What can hang from each mark:
K_582: K_939
K_189: K_305
K_990: K_305
K_871: K_990
K_763: K_871 K_939
K_507: K_305 K_939
K_305: K_582 K_918 K_990
K_939: K_189 K_763 K_918

Each row was made from one small tree. The marks that hang from a mark follow it in brackets, in the order of their numbers. Every link used is in the known rows. Write each row's tree.
In the rows, 128 means zero.
Known rows:
K_939[K_763[K_871[K_990[K_305]]]]: [163 140  61  75 121 123  98 142 134 170  84 144 100 168 127  95 163 153
 138]
K_871[K_990[K_305[K_582]]]: [174 116  71  96 136 122 116 152 166 162  85 144 120 139 152 117 122  86
 102]
K_189[K_305[K_582[K_939[K_763[K_871]]]]]: [ 82 141 146 125 110 105 150 128 102 131 151 107 157 161 117 149 131 121
 142]
K_990[K_305[K_582[K_939[K_918]]]]: [120 129 116 145 130 112 126 134 159 118 129 142 114 103 134 134  92  70
 104]
K_763[K_871[K_990] K_939[K_189[K_305[K_582 K_918]]]]: [138  74 136  80  97 157 135 149 114 181 123 129 131 124 155 120 211 224
 127]
K_871[K_990[K_305]]: [183 120  58  92 133 128 105 151 172 162  70 154 103 127 172  99 145 111
 104]
K_990[K_305[K_582[K_939[K_189 K_763]] K_918]]: [134 141 120 151 144 117 135 119 142  98 140 133 136 101  97 121  53  74
 113]
K_871[K_990[K_305[K_582[K_939[K_189]] K_918]]]: [153 124 103  99 125 135 131 149 158 132 108 130 150 111 120  93  97 122
 102]
K_305[K_582[K_939[K_189 K_763]] K_918 K_990]: [114 198 138 147 157 110 166 105 107  69 147 103 161 122  65 118  45 117
 137]
K_871[K_990[K_305[K_582[K_939] K_918]]]: [156 140  72  92 130 115 139 152 169 132  95 129 153 108 124  94  91 116
  93]
K_305[K_582[K_939[K_189]] K_918 K_990]: [127 176 132 143 147 120 175 112 121  81 150 102 166 104  95 120  54 127
 125]
K_582[K_939[K_189[K_305] K_763]]: [ 84 151 170 154 125 125 137 119 104 104 141 125 131 137 130 124 130 122
 146]
K_305[K_582[K_939] K_918 K_990]: [130 194  97 137 151  99 183 114 134  80 138 101 172 101 100 123  47 117
 116]
K_763[K_871 K_939]: [163 115  61 116 111 132 159 132 129 181 115 155  80  97 197 123 206 194
 128]
K_507[K_305]: [130 109 110 150 133 127 132 122 140 135 116 127 130 132 172 162 139 115
 133]
K_763[K_871[K_990] K_939]: [168 117  53  72 102 141 151 153 134 200  84 151  90 118 188  98 233 226
 125]
K_990[K_305]: [178 115  66 142 142 120 111 129 168 142 104 159  88 102 182 129 114  69
 106]
K_507[K_939[K_189 K_918]]: [127 134 157 159 126 148 118 116 114 114 151 124 126 126 129 125 158 144
 145]
K_990[K_305[K_918]]: [186 121  56 135 146 120 114 122 176 122 111 152 109  87 163 119  92  92
 101]

Which tree is each row?
[176 117  70 140 150 112 127 123 170 123 124 142 130  97 140 138  65  63
  98]
K_990[K_305[K_582 K_918]]
[141 112 123 155 129 124 139 133 147 129 138 139 119  99 145 134  83  57
 105]
K_990[K_305[K_582[K_939[K_189]]]]
[148 136  83 142 139 105 150 128 167 108 133 132 144  81 129 124  55  73
  94]
K_990[K_305[K_582[K_939] K_918]]
[100 139 144  85  97 146  97 145 118 139 115 138 103 151  93  80 171 190
 147]
K_582[K_939[K_189 K_763[K_871[K_990[K_305]]] K_918]]
[118 127 168 109 110 135 115 126  84 134 153  84 184 175  70 122 151 173
 153]
K_507[K_939[K_189[K_305[K_582 K_918]] K_763[K_871[K_990]]]]
[133 100 158 160 146 138 143 115 122 116 137 131 116  85 161 158 135 134
 115]
K_763[K_939[K_189[K_305[K_582 K_918 K_990]]]]
[127 119 125 137 140 112 139 117 137 115 143 117 166 130 142 156 100 101
 120]
K_189[K_305[K_582 K_918]]
[135  97 153 162 139 144 131 121 121 132 120 145  82  89 194 151 174 138
 121]
K_763[K_939[K_189[K_305[K_990]]]]
[114 160 104 102 122 127 106 117 110 139 123 145  97 176 109 115 176 182
 168]
K_939[K_763[K_871] K_918]
[130 122 150 107 106 149  72 135 108 143 126 122 113 162  84  99 180 173
 150]
K_507[K_939[K_189 K_763[K_871[K_990[K_305]]] K_918]]
[105  64 174  80  88 166 110 153 108 185 123 140 104 146 152 127 248 229
 138]
K_763[K_871[K_990] K_939[K_189[K_305[K_582]] K_918]]
[ 80 108 199  79 103 153  81 136  86 152 134 122 131 215  82 126 196 189
 171]
K_939[K_189[K_305[K_582]] K_763[K_871[K_990]] K_918]
[104 131 154 155 136 123 113 126 135 108 138 143 106 123 102 132  88  70
 124]
K_990[K_305[K_582[K_939[K_189 K_763 K_918]]]]
[106 189 105 145 143  97 177 121 119 112 135 125 145 140 109 130  86  87
 135]
K_305[K_582[K_939[K_763]]]
[ 58 143 206 161 139 127 127 113  98  81 146  97 145 151  76 168  94 112
 150]
K_507[K_305[K_582[K_939[K_189 K_763 K_918]] K_990]]
[130 117 170 146 144 135 124 111 116 101 151 110 154 133 125 152  94 110
 132]
K_939[K_189[K_305[K_582 K_918 K_990]]]
[108 136 117 123 117 110 116 132 134 129 135 136 112 134  99 129 110 102
 126]
K_990[K_305[K_582[K_939[K_763[K_871] K_918]]]]
[ 73 130 229 184 146 132 100 102  83  78 160  80 153 164  52 183 105 102
 160]
K_507[K_305[K_582 K_990] K_939[K_189 K_763 K_918]]
[101  91 197 159 137 147 117 120 114 120 137 142  88 106 158 165 171 139
 127]
K_763[K_939[K_189[K_305[K_582 K_990]] K_918]]
[ 95 148 150  84  97 137 131 136 100 128 130 109 159 154  99  87 161 212
 151]
K_582[K_939[K_189[K_305[K_918]] K_763[K_871[K_990]]]]
[122  95 171 151 130 140 128 122 116 136 152 128 137 147 157 159 132  91
 137]
K_939[K_189[K_305[K_582]]]
[129 110 169 170 122 139 124 117 110 122 157 108 146 126 154 147 150 114
 135]
K_507[K_939[K_189[K_305]]]
